Known rows, with every step that occurs
zufaz/ninum/rulif: [-18  15   8  10  -6 -19 -11  28   7  28 -27  -4   1  18 -16   0  49 -20
  -4  24  -6  20   3  11  26   0   0 -25 -20 -12 -11  17  40 -26  31 -10]
zufaz/pemuzi/sasi/fezi: [-11  -8  21  12  18  30   8  13  14 -25   9  -4   1  -1   8  30 -13 -23
 -10   3  19 -16  13  -8 -29 -20   8  -5  17  -2  29 -15  15 -13 -13   3]
fezi/sasi/pemuzi/leza/madi/doda: [ 15   4   2 -19  -6  13 -26  -1  -2  12  10  19  31  -9  12   2 -24  46
  20 -11 -29 -15 -24 -52 -27  20  -5  39   2  36   9  -9 -18  12  16   8]
zanal/pemuzi/zufaz/ninum/rulif/fezi: [  5  15  -3 -16  14   2  26  19   1  32 -28  16 -15  22 -62  11  41   1
 -14  45  10   2  14 -13  25   0   7 -33  13 -73  -5  22  14 -37   3 -13]
zufaz/ninum/rulif/fezi: [ -6  17 -14  12  10 -20  -2  25  -1  34 -13  -5 -13  25 -17   0  44 -13
  -9  28  10  11  -2   6  28  -2  -1 -29 -21 -60 -15  11  43 -26   7 -14]
tova/pemuzi/sasi: [  1 -16   5  -2   6   4  18 -15  -1   1  18  19   0 -10   2  19   1 -10
 -14   2   8   5   5   3   9 -18  -3  -3   7  11  11 -18   3  29 -14   2]
tova/pemuzi/leza: [  1 -12   9 -18   6  -4  22 -41   5   8   3  23 -11 -19  -4   0   3 -16
  11   0  26   2 -14  -1  17   0  -3   3   3  11  32  -8 -35  14   4  11]
madi/leza: [ 15   3 -26  -4 -15  -7 -21  22  12 -11  -8 -13  10  -5  22   4   4 -12
 -10  -6  -5  -3 -16  10   7   5  -3  14   8  23 -30 -16 -13   2 -11  -6]
ninum/rulif/fezi/sasi: [-10  18  -3   5  -6 -14 -12   9   6  19  11 -21 -17   8  -1  13  18   6
 -10  18  -7   8  -8 -16  41   2   4  -2  10 -71 -19 -12  27  13  -3 -26]
madi/leza/pemuzi: [ -1   3 -19   2 -20 -12 -17  -7   2  -1  -9  -8   2  14  12  11 -11  -6
   3  -7 -12  -7   1  23 -18   2  -7  21   0  35 -40 -19 -39  11 -14  19]
ninum/zufaz: [  0  -8   9  -2   8   4  -5  15  -2   7   4   7  -7 -39  -2  -6  10 -18
   4  -4   3 -12  -7  13  -4   7   7  -9   5  10  13  -9  -2   3   6   5]
madi/leza/pemuzi/zanal: [-16  -8 -15  -8 -23 -10  -7 -12 -18   4 -17   3 -14  17  28  -1   7 -12
  -4  -4 -16   2 -15  23 -13   0 -18  11  20  27 -36 -13 -45  -5  -8  32]
sasi/fezi/rulif/sereti/leza/madi: [ 11  -3 -27 -15   7   7  14 -13   6 -34  24 -23   4  -2  37 -13 -54  16
  15 -22  12  -6  26 -14 -14   8  20  31  -1   3 -25  -6  18  -7 -15 -11]
zanal/pemuzi/sasi/fezi: [ -1 -13   3 -35   1  25  31  24  19 -16  -1  -8   6   1 -16  39 -10  -1
 -40  15  14 -14  26 -17 -23   0  38  18  40 -27  10 -17   8 -17 -13 -17]
zufaz/ninum/rulif/sereti/leza: [ -6   9   0   9  -8 -23 -12   6  -6   5 -23  -2  -1  12  -8 -29  27  -1
  13  11  -9  36  19  15  51  -4 -11 -11 -27 -21 -25  21  39 -23  30 -31]
ninum/rulif/sereti: [ -6  -6  -5  24   0 -17 -10   0   5 -11  -2 -32 -10  -7  18   3  24  -8
  -3  14 -13  13   8  10  32   0  12  -2   4 -24  -6  17  11   6  22 -50]
fezi/rulif/ninum/zufaz/pemuzi: [ -3   8  28  37  31   9  -9  21 -16   2  50   2 -17 -39  -2 -10  -5   3
  12 -21  10 -44   2   3 -25   2  27 -29  -1   5  67  -9 -13   4   4   7]
zufaz/pemuzi: [-13  11  -4  24  16   3 -16  15  16 -16   6 -10  -7 -20  16  16  -7 -28
  -3  -7   2  -8 -11   9   4 -16   3  -9   6  -4  28 -14  -7 -11  25  -3]
zufaz/ninum/rulif/sereti: [ -8   4  -5  36   5 -21 -13   1   3  13 -16 -20  -4   8  -9  -4  38  -1
 -13  26 -13  29  19  14  35  -5   8 -15 -13 -11 -15  29  31 -24  31 -39]
fezi/rulif: [  1  10   3   4 -17  -8  -4  31  20  -5  14 -31  -1 -11  19   4 -15 -13
 -23 -19   7   0  -1   1  10  14  18  -1   5  -4   9  -9   0   7   5  -4]
fezi/rulif/sereti/leza/madi/doda: [ 18  -2 -42  -8  -7 -15 -19   5  -2 -24  49   6  21  -6  25 -27 -29  36
  34 -29 -32  -3   3  -6  -5  13  -9  26 -22   6 -28  -5  -1  16  -4 -15]
sasi/pemuzi: [  4  10   4   1   7   4 -14  46  10   1 -17 -26   7 -11  34   8 -22 -10
 -21 -10  20  -9 -15  -9 -17   3  14  15   6   3  21  -8   3  -1  23   6]
sereti/leza/madi: [ -7   5 -37 -28  -4   0   5   0   3 -21  -7  14  16 -17  26 -13 -18  -4
  20 -18 -14  -1 -18  -7  21  -1 -14   8 -19   6 -32 -21  15  -8   9 -11]
sasi/fezi/rulif/sereti: [ 14  -6  -4  15  11  -3   4   6  21 -21  29 -54 -15  -6  27  10 -32  -1
 -29 -11  28 -10  24  -3 -24   6  37  17  19  -7  13   9   8   2  -8 -19]
pemuzi/zufaz/ninum: [  7   0   5   9   6   9  -1  10   6   0 -34   9   2  -1 -15  -4  19 -18
 -30  15  -5  22 -15  -3  18   0  -9 -35  -3  27   6  25  10 -15  20   1]
zanal/pemuzi/zufaz/ninum/rulif: [ -3  14  21 -20  -4   6  13  24  13  30 -45  13  -2  12 -58   5  41  -3
  -9  38  -7  16  21 -13  25   6   9 -27   7 -23   9  31  15 -36  28 -11]
ninum/rulif/sereti/leza/pemuzi/tova: [ -8 -16  11   2 -22 -20   3 -33 -19 -12 -26  10  -1  28 -12 -23   4   8
  10   3 -24  10  19  33  42  -9 -27   8 -18 -15 -21  20 -12   4  -5 -13]
zanal/pemuzi/sasi/fezi/rulif/sereti/leza: [ 13  -5  10 -36 -10  16  29  11  13 -37  16 -14   5   3   0   2 -45  30
 -14 -15  24  -2  48 -17  -8   8  30  29  34 -42  -4 -14  14 -11 -24 -27]
sasi/fezi/rulif/sereti/leza/madi/doda: [ 20  -4 -36 -20   3  -6 -10   0   5 -19  51 -15  16   2  17 -21 -36  28
  34 -23  -4 -15  14 -10 -40  13   5  42  -6   5 -22  -4  13   6 -13   6]
rulif/sereti/leza/pemuzi: [-10  -8 -20   4 -12 -16   0 -33  -3 -20   1 -15  -5  -2  15 -19 -31  14
  12 -16  -7  17  14  26   7  -6  -8  14 -11  -2 -23  -7 -27   9   3 -11]
zufaz/pemuzi/sasi: [-14   0  15  21   7  20  -4  16  10 -26  10  12   5 -13  17  24  -4 -13
 -17  -4  -5  -1  -1  -2   7 -20  -4 -19  10   5  18 -14  -2   1  -1 -12]
rulif/ninum: [ -2  -2 -24  12  17  -1  -2  14  -4 -12  15 -24  -2 -32  14   8  14  -1
 -35  -4   1 -14 -31   0  -5   5  24 -15   4  -2  23  -2  -5   9  16 -44]
pemuzi/zanal: [-17 -10 -10 -12  -1  -3   1  17  -5 -14 -11  -9 -19 -12  40  -3  17 -33
 -28  -5  -2   9 -34   7   9   0   3  -9  23 -16  -9  -3  -7 -19  21   2]
doda/madi/leza: [ 13  10 -40   4  -3   1  -9   5  -2   6  11  -9  20 -11  33  17  -2  -2
   5 -19 -16  -3 -40  -2  -8  12  -9  42   7  24 -40 -10   5   1   2   3]

Rows
[ 12  -2   3  12  26   1  13 -25   0  26 -11  30  -9  -1 -33  -7  17 -16
  -8  18  16  18   0   4   8 -18 -10 -21  -5  22  21  17   4  -2   8  27] => tova/pemuzi/zufaz/ninum
[ 11  -9   1  -2  22   6  18 -27   2   6   2  12 -10 -18  -8   1  -1 -15
   0   8  15   4  -8  -3  -1  -8  -8  -8  19  19  28   2 -22  29  -4  15] => tova/pemuzi/zufaz
[ -1   4  30  12  12  -6  12 -22  -2  46 -21  27 -11  13 -49 -11  46 -16
  21  34   5  21  11   0  18 -20 -18 -32 -14  18  14  27  21   2   9  26] => tova/pemuzi/zufaz/ninum/rulif
[  9  15  47  11   1   7  -9  42  -3  33 -60   4   8  17 -22  -7  24  -7
  -3  24   7  10  -1 -21  -2   5  -7 -28  -7   8  16  36  31 -18  29  24] => sasi/pemuzi/zufaz/ninum/rulif
[  2  -8  -6   5 -11  20  20 -31 -14   8  15   0  21  27   9  38 -19  14
   5  -9   0 -11   1  -2 -69   4  -6  49  11  46 -37 -13   4  15 -45  29] => doda/madi/leza/pemuzi/sasi/fezi
[  9   1   3  14 -14   0  -6 -16  -4  14 -30  14   4  31 -26  -6   9   5
  -4  14 -17  13   4  13 -13  -3 -26 -12  -7  55 -34  17 -26  -3  -9  35] => madi/leza/pemuzi/zufaz/ninum
[ -9  -3  29 -15 -14  16  25 -13 -14 -18  25 -11   3  12 -12  -5 -29  33
   3 -29  21 -14  22  -2 -50  10  16   1  -7   8  15 -14  -6  25 -35   8] => sereti/leza/pemuzi/sasi/fezi/rulif/ninum
[ -1   6  29  12  -2  -3   3  14   2  26 -45   8  -1  14 -33  -8  49 -18
  -1  31 -16  24  -1  -7  32   3 -13 -42 -14   4  -1  35  24 -15  21  -9] => pemuzi/zufaz/ninum/rulif
[ -2   8 -34  10 -12  -1  -7 -22  -8  17  12  -9  10  10  18  23 -10   7
  21 -16 -17  -6 -21  14 -31  10 -11  47  -4  41 -39 -12 -19   8 -15  23] => doda/madi/leza/pemuzi
[ -5   8 -15   0   4 -17   1  20   4   9   0 -12 -17   7   0  11  30 -16
   3  15   9  -2  -7   6  25   1   4 -16  -1 -71 -10  -1  19   3  -4 -20] => ninum/rulif/fezi
[  1 -13   0  11  29   9  -3  14 -19   5  22   1  -6 -47  -4 -12  24   1
  -6  -5   3 -34 -21  10 -13  10  23 -18   2  13  35   1  -8  10   8 -20] => rulif/ninum/zufaz
[ 17  10  15 -11   9   9  -4   0   0   6  -7  -4  -1  -7  15   9 -28  26
 -24  -7  23  -4 -28 -42   4   6   7  18  15 -47  25 -15  -7   7   3   2] => rulif/fezi/sasi/pemuzi/leza
[-33   1   1   9  16   8  -9  13  -4 -13  -3   4 -25 -10  39   3   5 -46
  -7  -5   2  -2 -26   8   6 -20  -2 -13  24 -10  24 -10 -18 -34  25  21] => zufaz/pemuzi/zanal
[  6   3  -1   5  22  10   5  24   3  -7  34 -50 -10 -11  10  11 -11   5
 -33 -13  34 -29  -3  -9 -46  18  49   3  14  -6  39  -2   5   5  -4 -13] => sasi/fezi/rulif/ninum
[  9   0  20   6  13 -12  13 -41 -14  17 -16  28 -13  11 -39 -43  26   8
  39  27   5  41  25   6  43 -17 -29 -22 -21  -4  -7  31  16   2   5  10] => tova/pemuzi/zufaz/ninum/rulif/sereti/leza
[ -3 -11  -3 -20 -21  -9   3 -22  -9 -11 -29  17   9  12  -6 -15 -14  -4
  -9 -22  -8   2  -3  34  22  -5 -23  10 -18   6  -7  -4 -23  -4  -8  23] => sereti/leza/pemuzi/tova
[-22  12  -8 -21 -27 -13   0 -10   4  -7 -14   1  -3   3   5 -10 -19  -4
  20 -19   2   9  -1  23  -1  -3 -13   8 -20   0 -11 -18 -23   5   2  13] => sereti/leza/pemuzi
[  8  -7 -51 -11   0  -8 -18  15   5  -3  29   8  24 -17   9   7   7   6
   9  -5 -34 -18 -25  -3 -17  12  -3  14 -11  24 -19 -10   1   8  11  -6] => leza/madi/doda
[ -5   2   4  -7 -12  -8   5 -25   8 -16  19 -35 -12  19  12 -14 -53  15
  12 -22  28   1  40  15 -29   2  11  32  -5  -4  -5  -5 -11   6 -18  12] => sasi/fezi/rulif/sereti/leza/pemuzi
[ -8 -16  44   6  26  34  11  10  -6 -10  15  22  -4 -21  -6  16  -5 -21
  13   8  25 -30  23   1 -39 -16   8  -8  21  13  46 -13  13  -5 -22  30] => ninum/zufaz/pemuzi/sasi/fezi
[ 11  19  40   5   6  10  -9  20  -6  24 -18  -8  -6  18 -11   5  -5  29
  -5  18   9  -2  -5 -50  10   5  -3  -4  20 -52   7   6  19  23  -6  11] => ninum/rulif/fezi/sasi/pemuzi/zufaz
[ 13 -15 -17   2 -25  -7 -13 -15  -8  -3 -23  11  14  26   0   9  -3  -5
 -23  -8 -15 -14  -7  33   5  -9 -20  26   2  42 -28  -6 -39   5 -23  26] => madi/leza/pemuzi/tova
[ 12  -5 -12  23  -3  -8 -12   8  16 -22  29 -44  -8 -15  33   3 -23   8
 -32 -16   4   7  16   3  14  14  20   2  10  -7  -1   5  -5  11   6 -34] => fezi/rulif/sereti
[ 10 -16 -31 -25  -5  -1   1 -13   1  -4  11  37  23 -20  -2  -3  14   7
  25  -1 -32 -17 -36 -18  -4  14 -12   8 -12  34  -3   4 -28   4   6 -12] => pemuzi/leza/madi/doda
[  1   3 -46 -36 -10 -11 -14  10  -1 -11  23  25  29  -9   8 -22  -7   6
  43 -18 -29  -4 -25  -2  -5   6 -22  15 -23  16 -33 -17   3   4   4   4] => sereti/leza/madi/doda
[-11  18  15  -8 -11 -13  17 -21 -18  30 -36  33 -14  41 -57 -25  24   9
  37  23   6  21   8   9  23  -9 -37 -32 -30 -45 -25  21   5  -6 -15  22] => sereti/leza/pemuzi/zufaz/ninum/rulif/fezi
[  4 -16   7  -4  24  12 -10 -18 -16   2  29  69  16 -32 -14 -11  10   0
  73   1 -29 -37 -22 -12 -25   1 -21  -4 -10  48  38  -3 -35 -12   7  29] => ninum/zufaz/pemuzi/leza/madi/doda
[-26   2   4   4 -25 -27  -1 -30  -9  -5  -7  -9 -10  13   0 -22  -2  10
  36   4 -15  19  27  24  25  -2 -14   9 -18 -17 -26   5 -12  10   7 -24] => ninum/rulif/sereti/leza/pemuzi
[ -6 -11  17   6 -37  -1  12 -23 -11 -30  20   0   3  12  12  -9 -45  41
   0 -31  -7  21  37   8  10   2 -11   4  -4   7 -17  -5 -22  26 -27 -11] => fezi/rulif/sereti/leza/pemuzi/sasi
[-10   1  19   6   7   8  -4 -14  13 -18  -6   8  -1 -25  10   5  -7 -25
  11  -4   5  -6 -19  -9  10  -6  -3 -17   1   4  43  -5 -37 -20  19  -3] => zufaz/pemuzi/leza
[ -4   9  21  15 -29 -10 -10 -13  -8  33 -47  19   4  49 -44  -5  37   6
  22  27 -23  18  18   7   1   0 -31 -19 -18  42 -41  24 -12  -5  -9  27] => madi/leza/pemuzi/zufaz/ninum/rulif
[  7 -11  22   3  26  20  28 -12 -11   1  57  -8  -9  -6  -9  18 -11  18
 -23  -9  44 -24  20 -12 -48  -3  35   2  15   9  49 -10   7  35 -35   8] => tova/pemuzi/sasi/fezi/rulif/ninum
[ 22  16  18  18  27  18 -17  21  -6  24 -24   2  -1  14  -8   2 -14  23
 -38  13  19   7  -6 -36  -8  -3  -4 -10  11 -27  12  10  24  -9   8  20] => rulif/fezi/sasi/pemuzi/zufaz/ninum
[ -2 -17  10 -12   4  21  22  19  14 -21  -2  -9   6  -3  11  27   0 -15
 -34   4  17  -2   1  -8 -27   0  16   3  21   5   2  -9  24   5 -19  -8] => pemuzi/sasi/fezi
